Known rows, with every way that one mark hangs from another
{j432 j80 {j238 j537} j565}: [-1.31 -1.52  0.22  0.74  3.27 -0.26  1.77  0.39  0.35  0.69  2.40 -2.17
  0.05  1.08 -3.28 -1.00  1.48  0.12  1.90  1.03  2.17 -2.82  0.97]
{j825 j238 j949}: [-2.96  0.90 -5.52 -1.05  2.48 -0.03  3.00  2.75  1.89  0.55  0.50  0.38
  0.03 -1.27 -5.37  0.22 -0.77  4.17  1.06  0.43  0.79 -4.74  1.25]
{j565 {j432 j80 {j238 j629 j825}}}: [-2.42 -0.51  0.64  2.07  0.66 -0.09 -0.25  0.20  1.70  0.00  1.44 -1.89
 -0.82  2.29 -3.47 -4.41 -0.19  0.42  0.93  1.59  3.25 -3.33  0.71]
{j629 {j238 {j537 {j153 j851}}}}: [-4.63  2.02 -3.79 -1.78  3.64 -0.71  3.52  0.65  0.21  1.96  1.99  0.04
 -0.91 -1.13 -2.67 -0.11 -0.44  0.57 -0.35 -0.01  1.02 -2.68  0.09]
{j432 j80 j238 j565}: [-1.71 -0.93  0.12  1.90  3.62  0.29  2.41  0.16  1.06  0.14  2.06 -1.62
  0.08  1.30 -3.43 -0.89  1.38  0.16  3.00  0.82  2.24 -3.80  0.89]
{j949 {j825 {j238 {j432 j80 j565}}}}: [-2.04  0.84  0.28  0.19  2.59  0.95  3.43  1.04  1.62  1.02  0.99 -0.95
  0.58  1.47 -3.16  0.24  0.93  0.26  2.12  0.09  2.56 -4.95  1.27]
{j949 {j825 {j238 {j537 j153}}}}: [-4.68  0.65 -1.44 -1.77  5.01 -0.85  3.43  1.93  0.98  1.77  1.04 -0.58
 -1.19 -2.20 -4.43  1.46 -1.99  1.59 -0.60 -0.89  1.44 -4.43  1.03]
{j537 j153}: [-4.33  0.99 -2.53  0.42  5.00 -0.84  3.75  1.59  1.24  0.60  0.75 -0.52
 -1.23 -2.81 -3.59  1.22 -1.35  1.29  1.06 -0.28  1.46 -4.76  0.07]
{j629 j238}: [-3.10  1.96 -3.34 -0.46  2.68  0.20  3.21  1.42  1.58  0.15  0.62  0.25
 -0.06 -0.38 -3.70  0.19  2.11  0.87  1.23  0.73  1.56 -4.08  0.59]
{j825 {j238 {j537 {j153 j851}}} j949}: [-4.50  1.09 -5.92 -2.35  3.48 -0.88  3.34  2.00  0.57  2.38  1.83  0.31
 -0.77 -1.87 -4.22  0.06 -3.36  3.91 -0.55 -0.39  0.25 -3.38  0.73]
{j238 {j432 j565} j629 j825}: [-2.33  0.72  0.43  1.72 -0.44 -0.41  0.95  0.52  2.12  0.47  1.48 -2.20
 -0.99  1.63 -2.11 -1.27  0.58  2.31  0.65  2.23  3.55 -3.70 -0.84]
{j949 {j825 {j238 j537}}}: [-3.66  0.73 -2.27 -2.32  2.83 -0.64  2.63  2.62  1.57  1.55  0.66 -0.53
 -0.55 -0.39 -4.89  0.75 -0.23  1.34 -0.32 -0.52  1.54 -4.23  1.14]
{j825 {j238 {j432 j80}} j949}: [-1.09  1.24 -4.45 -0.45  2.12  0.85  2.72  2.14  1.10  1.01  0.33 -0.36
  1.10 -0.74 -4.29 -0.35  0.39  2.61  1.33  0.76  1.38 -4.71  1.95]
{j851 j153}: [-2.72  0.55 -3.47  0.44  3.89 -0.72  2.04  2.64  1.33  0.27  0.07 -0.96
 -1.58 -2.60 -3.96  1.00  0.95 -0.11  1.77  0.92  0.91 -4.61 -0.62]
{j537 {j238 j629}}: [-3.06  1.82 -0.38  0.36  1.31 -0.99  0.79  1.23  1.28  0.33  0.07 -1.87
 -1.32 -0.27 -3.92 -0.37 -0.10  1.10  0.38  0.75  2.52 -3.56  0.12]
{j629 {j238 j432 j537 {j825 j949}}}: [-1.46  1.75 -4.06 -1.71 -0.34  0.42  2.15  1.64  0.55  1.34  1.20 -1.18
  0.06  0.42 -2.83 -0.05  2.41  3.61 -0.65  2.45  2.25 -2.69  1.49]
{j432 {j238 j825}}: [-3.42 -0.26 -1.69  1.00  1.90 -0.61  2.04  1.47  1.76  0.83  1.49 -1.60
 -1.16  0.92 -4.08 -0.87  0.52  1.99  0.82  1.29  2.20 -4.05  0.85]
{j238 {j432 j80 j565} j537 j629 j825}: [-0.84 -0.02  1.19  1.15 -0.29 -0.11  0.11  0.46  0.97  1.26  2.09 -3.34
 -0.51  1.33 -1.84 -2.11  1.25  0.44 -0.13  2.13  3.75 -2.38 -0.25]
{j153 j851}: [-4.18  1.87 -4.63 -0.54  2.01 -0.86  3.16  2.08  1.71  1.61  0.80 -0.10
 -0.71  0.26 -3.55 -0.64 -0.36  0.48  1.20 -0.44  1.29 -3.85 -0.38]
{j537 j153 {j238 {j432 j80 j565}}}: [-2.44  1.31  1.57  1.40  3.74  0.21  3.95  0.00  0.00  0.66  0.77 -2.20
 -0.78 -0.52 -1.65  1.00 -0.42 -0.09  2.43  0.80  2.54 -4.18  1.19]
{j432 j80 {j238 j629} j565}: [-1.44 -0.94  1.53  2.58  2.62 -0.10  0.30 -0.70  1.13 -0.04  2.52 -2.20
 -0.04  1.33 -3.23 -2.21  1.15  0.51  1.96  1.01  3.11 -3.28  0.04]
{j629 {j238 {j432 j565} j537 j825}}: [-2.02  1.02 -0.89 -0.60 -0.17  0.40  2.51  0.70  1.18  0.77  1.87 -1.43
 -0.52  1.97 -1.70 -0.32  2.56  1.80  0.46  2.72  2.68 -2.91  0.67]
{j238 j537}: [-2.76  0.60 -3.08 -1.10  2.62 -1.07  2.22  2.52  1.10  0.93  0.51 -0.97
 -0.65 -1.31 -4.05  0.39  0.41  0.84  0.22  0.35  1.48 -3.47  0.31]
{j238 {j537 j153} {j825 j949}}: [-3.60  0.34 -3.69 -0.73  2.87 -0.69  2.84  2.20  0.48  1.80  1.64 -1.80
 -1.50 -2.58 -3.72  0.81 -1.55  3.82 -0.70  0.90  1.95 -3.03  0.68]

Rows
[-1.24  1.02 -3.51 -1.41  0.38 -0.66  0.07  1.80  1.06  0.83  0.74 -0.84
  0.21 -0.66 -4.17 -0.81 -0.44  4.42 -1.24  1.54  1.64 -3.51  0.72] => {j825 {j238 j432 j537 j629} j949}
[-3.06 -1.32  1.78  1.38  4.05 -1.40  0.51 -0.95  0.43  0.33  2.95 -2.18
 -1.40 -0.39 -2.68 -0.52 -1.26  2.34  0.13  1.17  2.53 -2.92 -0.41] => {j432 {j238 {j537 j153} j629} j565}
[-1.90 -1.23  1.88  3.00  1.20  0.06  0.15 -0.53  1.52  0.48  2.99 -3.01
 -0.80  2.13 -3.01 -2.77  0.92  0.97  1.36  1.81  3.66 -2.92  0.13] => {j432 j80 {j238 j629 j825} j565}
[-3.34 -0.24  0.02  1.55  0.22 -0.80 -0.08  0.46  2.26 -0.33  1.27 -1.32
 -1.43  2.45 -3.73 -3.56 -0.79  2.13  0.53  1.91  2.97 -3.74  0.29] => {j565 {j432 {j238 j629 j825}}}
[-5.32  0.95 -4.28 -1.97  3.90 -1.37  3.45  1.88  1.00  2.32  1.63  0.22
 -1.29 -1.59 -3.89 -0.31 -3.25  1.72 -0.55 -0.63  0.30 -3.82  0.30] => {j825 {j238 {j537 {j153 j851}}}}
[-2.35 -1.06 -1.92  0.47  3.68 -0.17  2.01  0.85 -0.44  1.99  2.74 -2.76
 -0.84 -1.38 -3.71 -0.67 -0.75  2.60 -0.25  1.10  2.21 -2.59  1.81] => {j432 j80 {j238 {j537 j153} {j825 j949}}}
[-4.40  0.28 -2.03 -0.39  3.34 -1.13  2.93  1.96  0.87  1.69  1.60 -1.80
 -2.02 -2.22 -3.38  0.47 -1.47  1.66 -0.76  0.72  2.01 -3.43  0.29] => {j238 {j537 j153} j825}
[-2.31  1.20 -4.50 -1.65  0.50  0.30  2.18  2.01  0.75  1.33  1.68 -1.01
 -0.41 -0.05 -3.80 -0.18  1.97  3.56 -0.51  1.87  2.11 -2.33  1.21] => {j629 {j238 j537 {j825 j949}}}
[-3.97 -0.50  0.52  0.71  3.15 -1.72  0.88 -1.23  0.41  1.43  3.49 -1.80
 -1.47  0.76 -2.18 -1.53 -2.08  1.83 -0.07  0.52  2.18 -2.25 -1.01] => {j432 {j238 {j537 {j153 j851}} j629} j565}
[-1.70 -1.40 -0.35  0.76  0.04 -0.63 -0.54  0.17  0.94  0.78  3.17 -2.93
 -0.97  1.77 -3.33 -1.66  0.20  4.85 -0.16  2.57  3.15 -1.92  0.18] => {j432 {j238 j537 j629 {j825 j949}} j565}
[-2.09  1.51 -4.17 -0.01  0.13  0.07  2.56  2.34  1.46  1.20  0.40 -1.37
 -0.29 -0.06 -3.39  0.19  0.58  3.83  0.56  1.68  2.34 -4.08  0.89] => {j238 j432 {j825 j949}}
[-1.60  0.91  0.32  0.07  3.95  0.65  3.36 -0.46 -0.28  0.76  2.07 -1.29
  0.20 -0.57 -1.33  0.32  1.63 -0.18  1.15  1.36  2.25 -3.11  1.01] => {j629 {j238 {j432 j80 j565} {j537 j153}}}
[-1.20  2.32 -2.21  0.18  2.25  1.03  2.89  0.83  0.72  0.59  0.45 -0.55
  0.93  0.02 -2.67 -0.55  3.21 -0.74  1.45  1.07  2.12 -4.02  1.36] => {j629 {j238 {j432 j80}}}
[-0.98  1.56 -0.67  0.86  2.13  1.32  3.31  0.00  0.93  0.11  1.33 -0.69
  0.92  1.28 -1.93 -0.41  3.37 -0.29  2.55  1.48  2.52 -3.84  0.95] => {j629 {j238 {j432 j80 j565}}}
[-2.96  1.11 -1.95 -0.67  3.81 -1.14  2.97  1.51  0.24  1.18  0.52 -1.20
 -0.80 -2.55 -2.54  1.27 -0.73  1.18 -0.24  0.58  1.61 -4.15  0.40] => {j238 j432 {j537 j153}}
[-1.74  0.90  1.65  0.89  1.66  0.60  1.33  0.20  1.79  0.86  1.36 -1.57
  0.41  1.50 -3.01 -1.00  0.71  0.51  1.13  0.26  3.27 -4.41  0.45] => {j949 {j825 {j238 {j432 j80 j565} j629}}}
[-3.61  0.30 -4.73 -1.72  4.29 -0.62  3.05  2.25  0.62  1.19  1.30 -0.09
 -0.72 -3.05 -4.79  1.05 -2.46  4.31 -0.39  0.23  0.60 -4.03  1.32] => {j825 {j238 {j537 j153}} j949}
[-4.12  1.66 -1.53 -0.22  0.66 -1.62  0.95  0.56  0.65  2.72  2.01 -2.21
 -1.75 -0.48 -1.69 -1.62 -2.10  1.49 -2.09  0.88  2.60 -2.59 -0.98] => {j238 j432 {j537 {j153 j851}} j629 j825}
[-0.88  1.97 -0.67  0.84 -0.92  0.38  0.33  1.04  0.41  1.42  0.51 -3.34
 -0.53  0.55 -2.88 -1.50  0.64  2.12 -0.11  1.96  3.60 -2.82  1.33] => {j537 {j238 {j432 j80} j629 {j825 j949}}}
[-2.22 -0.74 -3.32 -0.54  1.06 -0.59  1.27  1.85  0.68  1.54  1.98 -2.15
 -0.79  0.43 -4.27 -0.61  0.43  4.06 -0.16  1.85  2.08 -2.66  1.47] => {j432 {j238 j537 {j825 j949}}}
[-3.00 -0.17 -3.08  0.46  0.65 -0.02  2.01  1.52  1.66 -0.13  1.04 -0.65
 -0.71  2.03 -4.21 -1.95 -0.57  4.07  1.58  1.93  2.11 -3.83  1.57] => {j565 {j432 {j238 {j825 j949}}}}
[-2.50  1.70 -3.34 -1.26  1.79  0.25  2.97  0.93 -0.06  1.49  1.63 -1.26
 -0.71 -1.27 -2.31  0.72  0.70  3.85 -1.02  2.12  2.10 -3.00  1.34] => {j629 {j238 j432 {j537 j153} {j825 j949}}}
[-4.36  0.67 -0.04 -1.09  4.10 -1.18  1.29  1.04  1.14  1.60  1.52 -1.15
 -1.41 -2.04 -4.32  0.25 -2.27  1.79 -1.74 -0.74  2.18 -3.92  0.16] => {j949 {j825 {j238 {j537 j153} j629}}}
[-1.17  0.74 -0.59  1.26  2.37  0.54  3.14  0.88  1.14  0.39  0.85 -1.43
  0.45  0.58 -2.34 -0.23  1.61 -0.15  2.69  0.91  2.52 -4.25  0.42] => {j238 {j432 j80 j565}}
[-2.87  0.05 -0.28  1.18  1.57 -0.98  0.17  0.23  1.87 -0.91  0.70 -0.55
 -0.71  1.55 -3.83 -2.91 -0.54  1.60  1.12  1.15  2.35 -4.03  0.24] => {j565 {j432 {j238 j629}}}
[-2.64  1.01 -3.30  0.68  0.10 -0.39  0.62  1.79  1.79  0.90  1.29 -1.92
 -1.03 -0.54 -4.10 -1.24 -0.12  3.98 -0.35  1.36  2.92 -3.19 -0.19] => {j238 j629 {j825 j949}}
[-5.65  2.20 -0.69  0.44  1.14 -1.37  1.75  0.47  1.03  2.27  1.64 -2.29
 -2.81 -0.21 -2.57 -1.26 -2.98  1.43 -0.77  0.36  2.69 -2.89 -0.44] => {j537 {j153 j851} {j238 j629 j825}}
[-3.70 -0.95  0.64  0.92  2.83 -1.60  0.06  0.13  0.61  1.30  2.62 -2.78
 -2.10 -0.93 -3.27 -1.36 -1.49  2.29 -1.68  1.36  2.79 -2.79  0.09] => {j432 {j238 {j537 j153} j629 j825}}
[-1.44  1.08  0.35 -0.89  1.54 -0.12  0.23  1.27  0.88  1.78  0.81 -1.98
  0.24  0.12 -3.76 -1.19  0.60 -0.10 -1.16  0.10  2.85 -3.63  0.98] => {j949 {j825 {j238 {j432 j80} j537 j629}}}
[-1.67  0.44 -1.18  0.67  2.41  0.72  3.16  1.16  1.74  0.36  1.02 -0.50
  0.53  0.85 -3.13 -0.65  0.61  0.96  2.39  1.00  1.79 -4.90  1.13] => {j825 {j238 {j432 j80 j565}}}
[-2.49 -0.92 -1.99  1.23  1.15  0.08  2.37  0.86  1.55  0.51  2.55 -1.79
 -0.77  1.81 -3.60 -0.37  0.43  4.71  2.02  2.03  2.51 -3.41  0.92] => {j432 {j238 {j825 j949}} j565}
[-1.11  2.18  0.60  0.99  0.94 -0.21  0.57  0.69  0.45  0.75 -0.17 -2.56
 -0.24  0.05 -2.69 -1.10  0.98 -0.60  0.63  1.09  3.11 -3.57  0.85] => {j537 {j238 {j432 j80} j629}}
